What can hang from each mark:
B: D M
D: B X
C: A
M: X
R: X
P: B X
J: A B
X: D M P R
A: C J

Each row was made from one small tree. The marks that hang from a mark follow it in brackets, in alphabetical order. Every link used is in the known rows. Write each row's tree.
Known rows:
D[B[M[X]]]: [  1  13 -34  15  25  28 -18  14  13  28  12  -5 -14  24   0 -19  40  28
 -14  71 -14  11  16  35  12  57 -55 -26 -17  11 -14   2]
J[A]: [ -6 -12  11   3 -18  21 -32  53   7 -16  29 -16  39  -8 -13  24   9  38
   8 -15 -23 -15 -23 -20  -8  18 -38  20 -33 -66  56  24]
D[B[M] X[P R]]: [ -8   0 -60  37  16 -38  22 -11  24  47 -10   5  16 -52 -32  12 -26  85
 -51  32 -21  -6 -13  28  23  27  16 -54 -27 -14 -74  10]
X[D[B] M P R]: [  0 -25 -38  27 -22 -52  54 -39 -33  38 -19  46 -24 -52 -25   9  23  64
 -18 -30 -20 -63   2  27  27  25  29 -73  -5  51 -39  40]
M[X[D P R]]: [-14  -8 -14  19 -38 -27   0  -6 -46  21 -14  49 -17 -22  -4  -8  20  19
  -5   0  35 -28  -5  14  17  22 -13 -49   5  19 -27 -19]
J[B[D]]: [ 21   1  34 -33  35  22  -8  12  20 -15  22 -29  18  12  24 -22  -7 -48
  34  -5 -17   6 -10  -6  -9 -24 -19  40  21   3  48 -15]
B[D[X[P]]]: [ 27  32 -32  16   9  24  -1  33   4  21  24 -16  30 -31 -18 -16 -56  -5
  -5  31 -28  43 -60  -3   6 -12  16  -1   5 -55 -17  -9]
X[D[B]]: [ 15  23 -47  37 -25  34   3   2  12  -5   6 -32 -10   2 -27   8  28  24
 -19  49 -64 -41  26  -9  15  19 -24 -46  -4  35  18  17]
A[C J[B]]: [ 11   5  22  -9 -26  15  -4   8  12 -39  29  14  30  30  28   3  15 -23
  36 -58  35   9  36  -1 -22 -33 -29  33 -32 -34  58 -44]
P[X[R]]: [ -7 -30 -22  20 -31 -15  -9 -12 -21 -17  34 -17  -3 -13   0  32   3  67
  -5 -59  15 -17  25  18   8   2 -26  -7   4  35  12 -38]
X[D[B[M]] P R]: [-11   8 -48  41  12 -75  40 -51   3  37 -35  19 -15 -36 -37  33  17  40
 -41  18 -17 -48  13   4  26  12  27 -81   1  49 -48  37]
P[B[D[X[R]] M]]: [-13  -5  12 -18  37   9  -2 -44  17  -4 -22  -6 -28  14 -33 -15 -53 -19
 -23  28 -26  16 -14  -8  -9   0  61  17  65   1 -54  50]
R[X[P[B]]]: [  8  -3  33  21 -76  -6 -37  69  14  25 -23  -2 -12   2  27  50 -19 -10
 -15 -15  60 -13  11 -46 -18  22 -16  17 -27 -22 -60 -32]
M[X]: [ 18   0  -2  -5 -21  60 -50  49  -8  -7  32   6  -4  24  13 -17  25  15
   9  30  14   2   6  18  -4  43 -66   6 -17 -12  20 -32]
X[D R]: [ 11 -23 -12   0 -17   2   0 -28  -9 -26  -2  27 -29   0 -34  12  19  13
 -13 -11  -9 -75  18  -1   1  12   7 -34  28  40  21  16]
M[X[D[B] P R]]: [-22   2 -47  48 -46 -29  14 -11 -30  44  -3  19  -6 -32 -12  -2  17  59
 -18  30   0 -31   4  25  20  40 -26 -78  -7  29 -53  -8]
D[X[P R]]: [ 13 -25 -35  20 -25 -13  -5  25   2  13  21  22  30 -56 -25  11 -26  68
 -19  -8   7 -19 -30   4   9  14   5 -19 -17 -32 -32 -31]
X[D]: [ 29  21 -16  13 -11  39 -19  11  -7 -25   3  -5 -23   3 -25  11  25 -14
 -11  21 -27 -44   5 -27  11   8  -8 -28   9  19  44   4]
J[B[M[X]]]: [ -4  -4  31 -37  40  34 -40  12  -1  11 -13  14  -1  23  43 -35  39 -36
  24  37  35  20   0  11   5  18 -37  27 -10   8  28 -24]
P[B[D M] X]: [-35  36  19  15  26  -8  13 -39   1   7 -11 -70 -39  32   0  11 -23 -53
   3 -11  -8  62   7 -26   8 -26  28  33  48  34 -28  10]
J[B]: [ 27 -13  20 -20  -5  36 -28  30  17 -19  29 -24  28  -2  31   3  17 -13
  19 -13   7 -19   4 -16   4  -8 -31  40 -17   0  50 -41]
X[R]: [ 23 -39  -8  -4 -15  -9 -13  12   9 -30  32  17   0  -4 -19  28   2  53
  -8 -30   7 -62  10  20  -4  27 -21  -4   4  13  17 -15]
B[D]: [ 34   5 -10 -11  20  30  -9  18   7 -30  18 -25 -12  19  -7  -6 -12 -16
   8   9 -29  -2 -17   6  -6   0 -23  13  25  -1  26  12]
C[A[J]]: [ 24 -11 -27 -34 -39  40  31  55  19 -73  48   5  33   3 -24  26  43  34
 -11 -10 -13  -4  21  13 -33  12 -46   6 -52   9  63 -28]
P[B[M] X]: [-27  28  14  23  -8   1 -10 -16  -2   8  -6 -65 -28  14   3  40  -1  -7
 -13 -23  22  39  27 -34   7  -6  10  20   7  35 -15 -16]
A[J]: [ 16   1 -33 -13 -16  43   7  29  22 -40  52  -1  18  12 -15  38  37  30
   6 -23   5   7  10   6 -34   3 -65 -10  -8  -6  37 -26]
C[A]: [ 42  -8  -7 -22 -40  28  -9  66   9 -61  22  -5  25   0 -15  17  11  21
 -21  27 -23 -32   9  11   7  23 -16  18 -58  12  66 -20]
P[X]: [  4  11 -18  30 -27  24 -23  12  -7 -11  41 -42   3   0  12  30   5  37
  -2 -27   5  11  12  -4  16  -1 -32  10 -20  18  29 -45]
C[A[J[B[D]]]]: [ 12 -23  14 -70  10  27  40  22  17 -62  36  -6  40  16  16 -19  25 -42
  32  -8 -17  20   2  16 -46 -41 -26  46 -15  12  72 -28]
A[C J[B[D]]]: [  6  11  24 -23  16   4  21  -7  18 -34  22  12  16  42  29 -31  -2 -70
  49 -46  13  35  19  17 -27 -53 -16  41   6 -35  48 -18]
X[P R]: [ 18 -27 -20  18 -31 -42   6  21   3   7  12  25  21 -35 -13  41 -13  62
 -14 -44  33 -41 -14   9  -2  17 -15 -13 -21   0 -16 -27]

Which tree is each row?
[ -1  16 -23  37   0 -28   3  -2  12  57 -58  18 -35  -9   3  13  26   2
 -48  47   5 -38  16  -8  11  21   6 -73  -9  21 -55  37] -> R[X[D[B[M]] P]]
[  6 -29  15 -57 -31  35  27  46  19 -67  42  -2  58  -2  17  11  40  -4
  20 -16   1  -1  22   3 -39 -17 -37  42 -53  12  75 -50] -> C[A[J[B]]]
[ -7  31 -36  29   8 -27  -5  24   3  64  -6  -2  10   3   5  -3  22  36
 -23  50   7  31 -10  30  21  45 -39 -32 -40  -7 -49 -11] -> D[B[M[X[P]]]]
[-18  16  62 -19  70 -37 -14 -23   8  -7 -42  10  24  28  31 -42 -34 -67
  44 -16   7  28 -17  -7  13 -49  41  48 -10 -75  52  52] -> J[A[C] B[D M]]
[ -9   6  64  -1  19 -11 -21  10  -1 -17  -4  -6  38  28  31 -36 -36 -49
  51 -28  -9  17 -10  -5   5 -42  12  65 -23 -85  64  22] -> J[A[C] B[D]]
[ -2   4  38   1  11 -39 -14  12  27  29 -57  -1 -45  22  22  17 -29 -72
 -12  12  45  20  -2 -28 -18  -5  26  15  29 -10 -74  30] -> R[X[P[B[D M]]]]
[-28   8  65  -6  22  -8 -51  12 -17  12 -32  31  31  36  49 -48   8 -32
  50   7  43  27   2   6  17   3  -4  46 -52 -86  51  16] -> J[A[C] B[M[X]]]
[ -7  -7  24  12 -35 -58  25  -5   0  17  -4 -11  -7  -8 -12  38 -49  -4
  -2 -40  17   0 -16 -15  -6  -9  22  18  35  10 -56   2] -> X[P[B[D]] R]
[ 11 -10 -35  11   7 -14   9  -4  -5  22  17  19  23 -38 -33 -13 -55  28
 -11  -2 -17   5 -47  19  -1  -1  21 -12  17 -36 -38  -6] -> B[D[X[P R]]]
[  2  34 -19  32 -37  15 -13  28 -36  33  -3  25  -6  -9   7  -7  24  -5
   1  30  18   0 -17 -14  11  19 -22 -35 -16   1  -1 -33] -> M[X[D P]]
[ -2  -2  -4  33 -66  -6  -6  26  -2  28   7  -9  20 -34 -19  38 -54  44
 -27 -10  22   1 -16 -36  -1  10  30  10  -5 -32 -63 -23] -> D[X[P[B] R]]
[  6 -18 -23 -22  74  -2   4 -45  17  -4  -5  24 -18  -9 -38 -35 -35   4
 -18  29 -35  -4 -23  34  -6  -1  32 -16  52  -8 -14  46] -> B[D[X[R]] M]
[ 16  25 -54  22  34  40 -12   1  31  17   9 -27  17 -12 -30 -12  -4  47
 -41  78 -57   6  -2   9  17  31  -3 -32 -22 -15 -18  19] -> D[B[M] X]
[ 19 -24   6  -3 -26  -2 -12  17 -32  27 -41  72 -40 -20  21  -5  40 -11
  -9 -25  32 -55  -3  -9  12  27  25 -44  -5   2 -24  33] -> R[X[D M P]]
[-11   7  55  -4  30 -34 -30   6   7  -4 -35  16  34  21  34 -12  -6 -30
  31 -28  26  -1   0 -11  18 -19  18  45 -46 -76  65  29] -> J[A[C] B[M]]
[ -5  19  34  20 -22 -25 -20   0   2  34 -78  17 -59   8  12  33   6 -56
 -40  16  54 -18  18 -60  -4   3  42 -26   8  14 -61  31] -> R[X[D P[B[M]]]]
[ 24 -54 -17 -20   7  37 -17 -10 -19  -8  16  57  -7 -28 -19 -23  -3  64
 -12 -23 -11 -35 -11  35  10  32  19  -8   0  -6  -2  26] -> D[X[M R]]
[-37  -7  22  19 -31 -23  11 -41 -16 -11  19 -53 -29  15   3  20 -44  -1
   8 -49   1  18  18 -13  -7 -24  13  28  56  41 -39 -19] -> P[B[D] X[R]]
[-29  42 -43  57  17  -6  15 -55 -11  18 -15 -54 -33  -2 -14   6  28  18
 -27  38 -41   9  33 -10  32  -4   3 -58   6  64  -9  11] -> P[X[D[B[M]]]]
[  9  11  11 -45  88  35 -20 -14  22   1  -3 -19  14   6  10 -54 -23 -55
   8  40 -28  38 -32  -6  -1 -35  27  27  32 -20  13  20] -> J[B[D[X] M]]
[  6 -17   1 -62  12  66  34  21  15 -56  46 -10  65  -2   7 -47  -1 -31
  15  29 -46  55 -20  12 -42 -42   0  51 -13 -23  48 -31] -> C[A[J[B[D[X]]]]]
[-25   8  11  21 -13 -73  24 -47 -12  25 -62  15 -44 -15 -35  50  -3 -14
 -26 -16  33 -29  11 -43  16  -1  59 -31  34  43 -53  33] -> X[D P[B[M]] R]
[  7   6 -23  48 -47  -9  -8  23   7  34 -15  14 -17 -16  13  20  16  14
 -29  42  -2 -44  19 -16   3  19 -16 -57 -28  10 -44  10] -> R[X[D[B] P]]
[ -1  26  -6   2  31  28 -26 -13 -24  11 -32  25 -50  24  -5 -30  45 -41
 -15  59   3  -7   8  -4  16  23 -13 -44  15  27  20  22] -> B[M[X[D]]]
[-18  12  28   3  -8  12  19 -30 -41   4   7 -39 -35  19  21   0 -21 -23
  19 -46 -11  44  -6 -12   9 -10  28  38  39  39 -19  17] -> P[B[D] X[M]]
[ -2  21  30 -40  67 -17  30 -43  25 -31  -9  20  -5  53  18 -34   6 -80
  38 -34  19  40  19  23 -22 -57  12  32  18 -24  37   9] -> A[C J[B[D M]]]
[  0 -17  18 -84  59   0  51 -12  27 -51   2  -2  27  21   6 -23  28 -60
  20   9 -21  33   4  14 -35 -43  -1  41  -1  20  53   2] -> C[A[J[B[D M]]]]
[ -2  -7  -9 -42  34  70  17  -5  28 -21  44 -20  40  -1  10 -42  -8 -28
  28   8 -28  59 -27  -2 -45 -47 -23  25  24 -42  30 -21] -> A[J[B[D[X]]]]
[ 24   0  13 -27  40  61 -19  12  16 -14  27 -23  38   3  12 -46 -34 -40
  20  36 -30  37 -29 -11  -8 -32   6  41  22 -36  28 -21] -> J[B[D[X]]]
[ 19 -37 -11 -36  40  30  11 -32 -22  -4  10  55 -19 -15 -23 -55 -21  25
   3 -11 -38 -12 -30  53   0  12  32  -3  44 -12  -9  45] -> B[D[X[M R]]]
[-13 -10  -3 -18  50 -62  14 -29 -12  31 -28  50 -22   7  -2 -24 -17  -4
   0   8  27  15 -26  50   5  15   2 -19  30   1 -49  13] -> B[D M[X[P R]]]
[-16 -25  15 -72  15  30  15  21  -1 -36  -1  31  30  26  27 -37  67 -23
  20  30  31  40  21  25 -32   2 -42  29 -42   9  50 -37] -> C[A[J[B[M[X]]]]]
[ -2 -17  12  30 -74 -50   6  25   3  19  -1 -10   1 -20 -14  67 -32  37
 -10 -49  46 -22   2 -28   0   7   4  12   1  10 -50 -24] -> X[P[B] R]
[ -3 -26  26 -14 -11 -65  35 -22 -28  30 -20  28 -27 -19  -5  21 -34  -1
  14 -66  14  -7 -23   4   4   4  51  22  40  19 -70  32] -> X[M P[B[D]] R]
[-43  -2  19  11  19 -52  25 -74 -10  -2 -13 -41 -50  15  -8  18 -35 -19
   1 -34   4  29  21  -3   4 -19  37  15  60  53 -48  17] -> P[B[D M] X[R]]
[-52   7  13  28 -14 -37   6 -86 -32   2 -33 -33 -62   4 -19  34   6 -10
 -15 -21  15 -10  45 -32  10 -15  50 -22  49  78 -35  14] -> P[B[M] X[D R]]
[ -3  -5  58  11 -21  -7 -41  32   5 -17  -4  13  51  17  34  -1 -11 -13
  47 -43  14  -2   4 -16  10 -18   2  61 -63 -88  66  -2] -> J[A[C] B]
[-17  34 -46  67 -36  26  15 -25 -27   7  26 -67 -11 -16 -10  20  20  33
 -13  18 -53   1  30 -10  28  -3 -25 -48  -6  55   7 -14] -> P[X[D[B]]]
